Every row comes from one small tree of marks. Brackets hold a mark, then the marks that hang from it, in the order of their numbers. Every link used is in the known rows. Which tree was each row made from?
In the rows, zero is written as 128.
Known rows
{z_2 z_797}: [ 94 134 110 153 166  96 108 117 131 129 143 121 130 124  96 127 166 135
 141 128 128  71 119]
{z_101 z_565}: [111 139 117 150 136 154 136  83 129 145  85 137 114 114 145 114 139 107
 128 113  82 106 127]
{z_52 z_488}: [101 138 113 168 149 134 143 100 129 134 195 138  99 113 122 135 151 184
 148 138 105  47 154]
{z_614 {z_2 z_797} z_52}: [107 105 140 105 154  99  90 162 132  81 146 116 128 126  79 144 154 116
 123 140 156  35  83]
{z_565 {z_101 {z_614 z_52}}}: [118 128 117 122 128 103  83 110 141 140 108 127 134 120 132 133 129 109
 165 115 183 161 146]
{z_565 {z_101 z_614}}: [111 136  98 147 121  99 108  92 148 156  91 123 139 117 160 125 133 132
 170 110 147 169 157]
{z_2 z_614}: [116 166  86 153 144 117  75 114 136 151 141 124 125 113  96 112 138 167
 117 134 134 106 143]
{z_883 {z_101 {z_614 z_52}}}: [142 119 161 119 129 149  83 134 138 129 185 132 131 113  90 152 138  89
 160 124 119 144 168]
{z_101 z_565 {z_614 {z_52 z_488}} z_883}: [121 150 194  93 122 188 134 120 118 138 170 134 151 151 142 131 135  88
  98 106 182 123 141]
{z_883 {z_101 z_565 z_614}}: [139 123 160 119 106 187 143 104 144 145  90 120 147 122 146 134 134  76
 126  99  50 223 174]
{z_2 {z_614 z_101}}: [130 155  73 153 138  91  98 132 118 154 122 145 126 117 129 104 110 145
 119 138 129 157 139]
{z_52 z_488 {z_614 {z_101 z_565 z_883}}}: [148 143 122 142 101 115 225 117 104 136  95 136 108 144 164 102 109 173
 113 134 113 194 140]
{z_488 {z_52 z_614}}: [136 150 105 178 132 119 110 105 131 161 221 147  88 124 106 119 102 210
 137 147 127 106 133]
{z_488 {z_52 {z_614 {z_2 z_797}}}}: [132 118 129 137 128  97 124 154 139 116 186 113 116 145  94 130 119 207
 102 149 142 100  92]
{z_343 {z_883 {z_101 z_565}}}: [141 111  99 155 139 231 177  75 145 145  65 116 127 119 153 140 128 112
 194 130  27 114 113]
{z_614 z_2 z_52 {z_101 z_565}}: [141  96 138 101 121 139 139 145 112  96  59 153 115 118 158 123 101  67
 107 130 101 140  86]
{z_565 z_101}: [106 132  67 168 139 107 116  66 146 148  77 126 100 104 143 118 140 164
 177 128 124 146 127]
{z_52 z_614}: [130 133  89 179 125  68 136 104 128 132 155 123  88 107 103 122 128 198
 152 140 109  78 154]
{z_343 {z_883 {z_101 z_565 z_614}}}: [149 117 125 134 120 222 161  97 144 154  77 112 163 131 169 149 123  79
 181 114  52 125 145]
{z_883 {z_101 z_565 {z_614 {z_2 z_797}}}}: [137  93 186  79 103 168 156 158 156  96  59  85 171 146 137 148 151  73
  96 103  68 203 133]
{z_101 z_565 {z_614 z_2} z_883}: [128 134 161  98 102 169 128 125 126 134  98 116 161 129 157 127 131  86
  93  97 122 117 118]
{z_343 {z_883 z_101}}: [137 114  75 180 155 190 141  85 147 146 139 121 118 103 128 150 135 149
 227 146  56  63 124]

Write each row's tree
[138 115 180 117 129 166 128 136 139 120 216 129 124 128 101 161 141 126
 149 132 123 134 185]  {z_883 {z_101 {z_614 {z_52 z_488}}}}
[120 141 130 109 155  87 115 185 120 109 152 125 143 158  90 123 132 148
  84 153 195 158 116]  {z_2 {z_614 {z_52 z_488} z_101} z_797}
[124 145 114 110 158  73  75 179 118 119 130 129 150 145  83 111 125 114
  97 144 201 168 100]  {z_2 {z_614 z_52 z_101} z_797}
[146 169 120  99 132 147  96 141 107 147  76 144 146 140 129  91 102  82
  82 124 183 225  90]  {z_2 {z_614 z_52 {z_101 z_565 z_883}}}
[107 111 150 109 129  87 100 167 137 108 147 102 161 138 113 148 158 110
 109 117 140  56 130]  {z_101 {z_614 {z_2 z_797}}}
[129 163 113 100 156  83  67 178 108 132 142 126 163 151  82 105 130 121
  97 138 231 185  84]  {z_2 {z_614 z_52 {z_101 z_883}} z_797}
[120 162 149 122 119 158 122 103 124 165 119 131 161 133 156 114 135  81
 108  91 132 151 140]  {z_101 z_565 z_614 z_883}
[145  96 105 148  98  60 211 151 116  94 137 130  79 121 144 134 105 217
 134 161  90  96 149]  {z_52 z_488 {z_614 z_2 z_101}}
[113 123 136 119 121 121 124 114 141 128 142 125 129 133 138 143 134 146
 155 125 189 168 158]  {z_565 {z_101 {z_614 {z_52 z_488}}}}
[126 104 203  80 106 176 149 148 128  96 137 127 138 142 143 152 129  91
  83 117 128  78 139]  {z_101 z_565 {z_614 z_2 {z_52 z_488}}}
[123 105 111 135 118  45 147 159 137  86 116  88 116 128  91 136 143 195
 121 144 116  59 118]  {z_52 {z_614 {z_2 z_797}}}
[137 124 178  73 108 179 104 145 123 122 118 127 158 135 138 133 124  59
  90 103 162 107 104]  {z_101 z_565 {z_614 z_2 z_52} z_883}
[155 142  92 175 127  96 129 121 115 160 198 172  92 129 138 109  77 190
 140 151 124 152 128]  {z_488 {z_52 {z_614 z_101}}}
[124  94 129 103 149  71 109 181 115  78 114 138 129 129 107 137 129  96
 127 143 150  83  76]  {z_614 {z_2 z_797} z_52 z_101}
[137 122 117 116 116 146 162 127 108 127  54 143 128 120 179 109 110  99
 108 119  97 154  85]  {z_614 z_2 {z_101 z_565 z_883}}
[150  93 134 128  82  96 241 141 117  90  62 125  91 136 170 127  97 171
  96 144  58 147 140]  {z_52 z_488 {z_614 z_2 {z_101 z_565}}}
[121 123 127 142 150 111 136 137 106 116 183 168  96 122 125 133 123 135
 149 148 137  91 136]  {z_614 {z_52 z_488} z_101}
[129 153 169  95 123 172  94 120 118 147 139 137 158 137 130 121 133  57
 107  98 177 137 126]  {z_101 z_565 {z_614 z_52} z_883}
